Each row comes from the steps of one path. Every step used is in the known rows, and no mark comes twice. Write the path behind each row, first mark first.
In the rows, zero is written as 128.
Known rows
J-Z-S-X-N: [123 120 115 137 137  39 180 205 154 161 118 117 125 117 149 108 138 178
 137 159]
N-X-J-Z-S-H: [121 181 132 196 146 117 160 213  97 118  76 173  99 112 158  95 100 201
 122 159]
S-Z-N-X: [147 116 120 140 134 187 126 129 152 170  72  97 105 136 137  92  96 191
 147 142]
J-X-S: [161 154 112 128  92 122 173  84  98 150 109 122 134  78 141 109 112 145
 129 179]
J-Z: [105 145 133 129 110 135 151 178 161 140  96  93 139  91 178 100 146 159
 147 141]
J-X: [169 147 131 129 108 116 179  83 173 146  88 107 131 108 159 108 129 150
 142 139]
S-X: [134 130 119 122 147  92 128 103 178 151  44 102 127 113 151 117 124 167
 143 139]
Z-J-X: [175 151 149 105 105 168 195 113 181 135 105 100 119 120 153  88 137 164
 141 139]
K-S-X-N-Z-J: [127 119 112 122 130 128 132  81  91 137 117 100 112 144  95 123 119 154
 132 151]
N-X: [142 148 114 140 127 144 102 102 145 156  50  90 142 107 159  84 101 173
 144 138]
S-H: [111 196 130 123 168 133 108 104 151 152  66 156 122 106 143 119 119 167
 128 132]
N-X-J: [133 163 104 181 114 130 101 118 121 115  54 106 136 101 171  91  95 170
 133 141]
S-Z: [114 135 124 122 150 150 120 107 166 150  76  86 135 106 144 119 120 161
 133 141]
X-J: [110 181 104 156 115 123 100 120 148 111  87 104 136  86 170 101 126 148
 124 135]
X-N-Z: [ 94 161  94 148 126 121  95 116 126 155 116  99 162 108 135 115 125 141
 135 140]
Z-J-X-S-K: [162 179 211 106 111 144 203 117  97 136 103  96 103 110 129 108 106 169
 123 172]
K-S: [126 147 111 108 113 132 106  33 120 152 101  83 113  95 133 100 120 133
 135 146]
X-N-Z-S-H: [ 95 190 109 148 172 105 105 132 109 167 119 164 128 119 106 114 118 165
 117 149]
J-Z-S: [117 141 135 121 112 123 165 190 164 162 116  91 120  91 163  75 146 167
 141 160]
Z-S-X: [144 122 122 118 150  80 140 117 178 171  64 101 111 112 138  94 127 178
 135 154]
N-X-J-Z-S: [130 144 120 189 101 117 159 209 114 120  88 105 117 102 176  72 111 186
 136 162]
X-J-Z: [ 96 168 121 168  98 120 147 195 139  97 101 109 134  83 187 107 139 155
 132 141]
Z-N-X: [151 144 116 136 112 174 111 124 153 176  78  97 111 123 150  68 109 181
 152 135]

Which path is each row?
[178 108 152 100 117 178 210  49 128 128 119  90  83 132 113 117 120 157
 133 156]  K-S-Z-J-X
[107 160 123 164  99 108 158 209 139 119 119 107 115  82 175  83 142 163
 125 160]  X-J-Z-S
[122 119 117 114 138 145 119  39 117 151  95  82 102 104 119 127 110 143
 130 151]  K-S-Z
[144 147 107 159 113  99 165  97 128 145 123 115 154 119 133 126 125 140
 138 143]  J-X-N-Z
[116 131 110 177 136  93 130 134 126 122  66 113 111 117 130 115 121 170
 122 158]  N-Z-S-X-J
[114 146 132 123  94 162 156 198 169 160 124 100 110 108 169  83 152 162
 151 141]  J-Z-N
[120 182 123 114 159 129 106  39 103 146  84 152  94 106 118 124 109 149
 124 142]  K-S-H
[102 178 203 165 124  81 172 211 132 113  99  86  93  98 167 103 128 173
 120 155]  X-J-Z-S-K
[121 131 123 114 134 177 127 128 177 169 104  95 104 120 137 104 129 168
 139 138]  S-Z-N
[147 175 123 157 156  86 180 113 114 162 125 180 116 132 107 129 115 164
 123 154]  J-X-N-Z-S-H
[129 119 119 158  91 104 175 152 106 112 113 123  65 120 146 120 133 158
 136 154]  K-S-X-J-Z-N
[127 159 192 147 103 148 169 205  65 164  95  99  92 112 145  92  91 190
 141 176]  J-Z-N-X-S-K
[161 157 108 138 114  74 170  99 155 151 126 118 147 107 154 117 123 144
 138 137]  J-X-N
[144 184 144 129 129 197 185 118  61 127 105 179 112 118  99 121 104 170
 119 175]  N-Z-J-X-S-H
[107 189 179 118 133 111 115 106  86 152  81  85 122  83 137 114 101 156
 119 171]  X-S-K
[104 166 120 161  84 151 154 217 148 120 131 114 106  97 179  90 147 163
 137 140]  X-J-Z-N
[170 163 132 102  89 174 189 115 106 137 126 117 125  94 137  86 118 158
 127 179]  Z-J-X-S
[121 133 124 168 105 108 175 220 156 115  93 130  94 119 172 114 138 179
 140 142]  S-X-J-Z-N
[102 176 133 138 170 147 116 119 125 165  81 153 109 115 111 108 118 170
 123 150]  N-Z-S-H
